Known rows, with every way that one mark hangs from another
Q[P[K[N X] Y]]: [  1.7  20.6 -11.4  -6.5  34.2  30.7 -34.0  10.3 -31.3  20.5 -13.4 -29.5
  -8.4 -12.1  -9.6 -38.0  17.5  -9.2  39.8  -8.2  42.3]
F[G[Q]]: [  9.7  20.3 -14.5 -27.0  62.2   2.2 -36.7  12.1 -10.3  21.9  -8.0 -20.0
  13.6  -0.2   6.0 -21.9  -7.9 -13.5  39.7 -33.4   6.1]
X[H[N] J[P[K Q Y]]]: [ 22.7   6.1 -25.3 -64.2  48.5   9.6 -19.6  11.8 -34.3  17.2  20.2  42.5
  29.0  -9.3  16.3 -20.9  24.6 -22.8  12.4  19.1 -59.4]
N[H]: [ -4.7  12.4  -3.5  -3.3  68.7  10.6 -39.7  10.4  -1.0  18.6  -7.1   7.8
   4.2  -7.2  21.3 -29.7  19.9 -19.4  33.7 -40.1  54.6]
J[X]: [ 15.9   4.4 -26.2 -21.3  79.2  -7.8 -36.3  17.6 -12.1  15.7  -4.0  -1.1
  -6.6  -2.6   3.3 -20.5  15.1 -34.5  32.6 -23.4  20.2]
H[N]: [ 20.4  19.5 -20.9   4.2  67.1  17.8 -17.5   8.1 -10.6  13.5   2.0  20.4
  24.6  -5.2  27.5 -32.0  10.2 -11.7  27.2 -62.6  10.7]
G[Q Y]: [ 16.3  17.9  -6.7 -48.7  55.5 -12.7 -46.1   4.9   5.4  28.3   1.1  -9.9
  -4.5  13.2  15.8 -27.5   4.4 -14.9  44.1 -32.9 -10.0]
K[N X[H J]]: [ 44.7  -8.2 -12.0 -27.3  36.9 -23.4 -59.4  12.8 -27.1  33.0 -14.3  22.9
  28.3   3.7  -7.0 -38.1  30.9  -8.3  31.0   6.0  37.2]
J[P[Q] X[H[N]]]: [ 36.6 -13.8 -30.4 -61.1  75.3  19.4 -13.5  11.0 -16.4  11.6   2.3  14.8
  12.0 -14.2   0.5 -12.0  26.0 -28.4  23.5  -9.8 -39.4]
K[N X[H J[P[Q Y]]]]: [ 35.3 -14.5 -14.4 -52.0  29.2  -5.4 -50.8  13.6 -31.3  27.4  -7.6   7.8
  34.3  -6.4 -21.7 -33.0  33.2  -8.5  27.7  22.5   0.9]
E[P[K[N X[J]] Q Y]]: [  4.8  13.5  -7.3 -14.2  16.2  11.2 -23.5   8.6 -38.9  18.0  -3.1 -15.1
   6.6 -16.7 -19.7 -30.4  16.5 -11.5  36.6  20.1  -6.1]
Q[P]: [ 10.1  23.5 -17.3  33.2  66.6  13.3 -19.5   6.5 -13.7  22.2 -21.2  -6.1
 -19.0   0.3  20.4 -32.0  38.5 -22.9  28.0 -28.5  54.5]
P[K[N] Q]: [  5.4  15.4  -4.8  14.6  34.6  25.8 -21.8   6.9 -34.4   9.5   0.6 -29.0
  15.3 -15.1   2.8 -22.6  -7.7  -6.3  39.5   3.4 -34.7]
F[G[Y]]: [ 12.6  23.0 -20.1 -55.3  61.1  -6.9 -44.4  19.4 -13.8  15.5  -9.6 -16.0
   1.0   8.0   9.8 -22.5   2.1 -13.5  37.8 -42.1  10.2]
Q[P[K[N X[H J]] Y]]: [ 13.9  15.6 -13.6 -22.4  32.9  15.0 -39.7  11.4 -36.9  27.2 -11.7  -3.5
  -2.5  -5.6  -4.8 -36.2  28.6 -13.5  33.2  16.4  34.0]
X[H]: [ 19.2   8.4 -12.1 -10.0  69.0  -4.9 -30.2  11.4 -17.7  26.7  11.0  25.2
   9.7  -0.8  22.1 -25.3  27.6 -19.9  25.2 -26.6  17.7]
E[P[Q]]: [  9.7  15.4  -9.8  29.0  49.8   5.4  -2.1   3.4 -19.3  18.0  -6.2  -3.3
  -5.8  -8.9   8.2 -24.1  29.6 -17.7  30.0 -19.4  10.9]
G[F Q[P[K[N X[H]]]] Y]: [ 25.0  15.7   1.9 -81.3  20.2 -11.6 -52.0  -6.8 -17.8  38.5 -17.8 -19.9
 -30.1   9.3  -1.7 -33.4  10.2 -16.7  63.6  -8.6  -3.5]
X[H J[P[Q Y]]]: [ 16.8  -0.8 -21.9 -52.8  53.7  -8.7 -30.5  12.3 -30.2  24.4  14.9  29.5
  17.3  -2.6   8.9 -20.2  42.1 -29.2   9.9  25.7 -34.9]
J[P[K[X[H]] Q]]: [  4.4  -0.3 -17.8 -45.9  53.6  16.8 -20.4   9.9 -30.4  14.3   2.1 -10.6
  -1.7 -16.8 -10.7 -22.0  15.5 -16.9  24.8   5.9 -22.1]
E[P[K[X[H]] Q]]: [  8.9  11.8  -7.2  -8.7  40.6   6.2  -9.9   5.1 -32.1  19.1  -3.3   0.0
  -8.3 -14.4  -4.0 -27.2  19.6 -14.0  33.9   5.5   2.1]
P[K[N[H] X[J]] Q Y]: [ -9.2   7.2  -2.0 -46.5  11.6  20.5 -48.5   6.9 -35.4  12.6   4.5 -33.7
  31.8 -18.9 -17.3 -32.3   0.7  -5.1  40.6  27.7 -14.2]

Rows
[ -5.8   0.9 -15.1 -46.6  32.3  35.7 -27.4  11.5 -34.3  10.6   3.3 -36.5
  13.2 -25.5 -28.0 -25.2   6.0  -9.1  32.7   2.5 -33.5] | J[P[K[N X] Q Y]]
[ -1.0   5.6  -4.4 -42.9  15.9  29.0 -35.6   5.0 -42.6  15.9  19.2 -35.9
  33.6 -23.2 -19.7 -28.7  -2.3   2.1  41.0  16.4 -37.7] | P[K[N X[H]] Q Y]
[  8.5  24.6  -4.3 -78.7  29.4 -14.4 -46.4  -9.1 -14.0  33.6 -17.8 -29.7
 -43.1   8.7   1.1 -33.7   6.0 -24.8  60.6 -18.6   3.2] | G[F Q[P[K[X]]] Y]
[ -0.1  -9.3 -18.4 -70.8  48.5  39.4 -31.3  16.1 -26.3   5.1  -0.4 -28.7
   1.7 -25.9 -26.5 -12.5   5.0 -26.3  36.8  17.3 -35.8] | J[P[K[N[H]] Q Y] X]
[ 25.2  -9.2 -35.0 -87.5  74.8  19.9 -24.1  20.6 -17.1  17.1  12.5  25.5
  13.4 -15.1  -6.0 -16.8  24.9 -31.0  23.3 -22.4 -20.7] | J[P[Y] X[H[N]]]
[  8.1   8.8  -3.0 -18.6  19.4  23.4 -16.6   5.7 -38.1  20.5   3.3 -14.5
  10.1 -22.5 -19.5 -29.5  17.5  -5.2  39.2   9.7  -7.8] | E[P[K[N X[H]] Q Y]]
[ 31.8  -0.9 -19.4 -43.3  56.0 -12.0 -39.2  20.8 -33.0  27.1  -2.2  49.5
   4.9   0.7   9.7 -21.0  30.0 -25.7  16.2  30.1 -12.2] | X[H J[P[K[N]]]]
[ 28.1 -13.1 -30.7 -63.5  85.4  -0.8 -30.9  20.1 -15.3  20.7  -2.3  24.8
 -11.5  -7.9  -5.4 -13.6  32.4 -38.3  23.9  -7.5   1.7] | J[P X[H]]
[ 19.1  -1.1 -17.6 -51.4  40.1  -0.1 -34.2  14.4 -40.0  21.4  12.3  24.5
  18.4  -7.8   2.2 -18.8  28.8 -21.9  17.2  39.6 -48.5] | X[H J[P[K[N] Q Y]]]
[ 38.1  -0.5 -26.3 -41.4  77.4   0.5 -28.9  14.0 -13.1  18.8   7.2  30.0
  14.1  -2.8  14.4 -20.3  19.0 -28.7  30.8 -27.7   2.1] | J[X[H[N]]]
[ 12.4  24.6 -14.5 -13.8  62.1   8.9 -29.7   8.3 -10.5  24.0 -21.1 -26.8
   0.6   1.7   7.6 -24.0   4.0 -14.3  40.8 -28.1  24.7] | F[G[Q[P]]]
[ 15.9  23.3   0.5 -57.8  23.5  -3.9 -44.6  -6.3 -15.2  32.0 -20.4 -25.2
 -36.2   8.4   5.5 -30.6   5.1 -20.6  63.5 -17.8  -8.0] | G[F Q[P[K[N]]] Y]
[ 17.9 -11.2 -23.7 -84.4  59.5  22.2 -37.1  24.1 -31.6  17.6   9.6   6.9
  -2.2 -20.5 -22.3 -13.3  12.8 -28.0  31.1  11.2 -25.7] | J[P[K[N] Y] X[H]]
[ 16.7  20.3   1.3 -73.1  19.5  -8.0 -50.2  -7.8 -16.2  34.7 -23.2 -31.4
 -35.3   7.6  -4.9 -34.9   5.1 -17.6  65.8 -18.5   4.6] | G[F Q[P[K[N X]]] Y]
[-19.4  18.9 -15.3 -46.8  25.9   5.0 -36.1   8.7 -40.5  11.5  18.7 -33.5
  17.5 -14.6 -10.4 -29.1   1.0 -17.3  29.4  23.4 -35.1] | P[K[X[J]] Q Y]
[  9.9  16.6 -13.1 -35.3  26.4  11.1 -11.5   5.2 -36.9  18.4  10.2   8.6
  13.6 -15.2  -3.2 -29.7  20.7 -13.7  29.2   9.2 -23.1] | E[P[K[X[H[N] J]] Q Y]]
[ -0.3   5.8 -13.4 -40.5  40.1  11.1 -38.0  15.2 -29.5  13.8  -2.9   2.8
  13.9 -11.3  -1.7 -22.3  20.4 -23.0  22.8  26.3 -21.9] | X[J[P[K[N[H]] Q Y]]]
[-10.7  28.6  -4.7 -34.8  33.1   8.6 -28.6  -7.6 -24.0  30.2  -2.4 -30.5
 -28.9  -6.9   4.5 -30.2   6.7 -29.7  52.1 -14.3  -5.3] | G[F Q[P[K Y]]]
[ 24.5  21.8 -21.1 -14.8  52.5   8.1 -25.3   7.0 -27.8  22.4 -16.9  18.6
  -9.4  -0.1  16.9 -36.8  28.1 -17.8  26.9   0.1  35.2] | Q[P[K[X[H[N] J]]]]
[ 10.0   6.5 -14.3 -26.9  55.6  -2.4 -43.3  21.0 -22.7  18.6 -17.8  27.1
  -0.6  -2.5   6.0 -25.3  24.1 -27.2  22.2  11.0  13.9] | X[J[P[K[N[H]]]]]
[ 23.0   7.5 -26.8 -69.0  55.5   5.7 -27.2  18.4 -31.6  21.8  16.2  55.6
  22.1  -4.5  18.6 -23.9  26.2 -24.8  12.1   4.9 -37.1] | X[H[N] J[P[K Y]]]
[ -2.2  14.2 -16.4 -64.2  26.4  12.5 -28.5   5.9 -41.2  13.4  27.8  -8.7
  33.6 -14.4  -0.9 -29.9   3.5 -12.6  27.9  21.9 -50.8] | P[K[X[H[N] J]] Q Y]
[ -5.0  23.0  -7.1 -25.7  36.7   3.4 -29.2  -9.4 -15.8  33.3  -5.9 -28.2
 -22.1  -2.9   4.9 -31.9  18.9 -28.5  50.2 -29.6   8.3] | G[F Q[P[Y]]]
[ 19.4  18.8  -4.6 -71.6  40.6  11.8 -56.2  10.9  -6.8  23.6 -32.7 -33.9
  -2.1   5.3  -5.5 -29.2  -6.0  -1.4  57.2 -14.9  33.3] | F[G[Q[P[K[N[H] X]]] Y]]
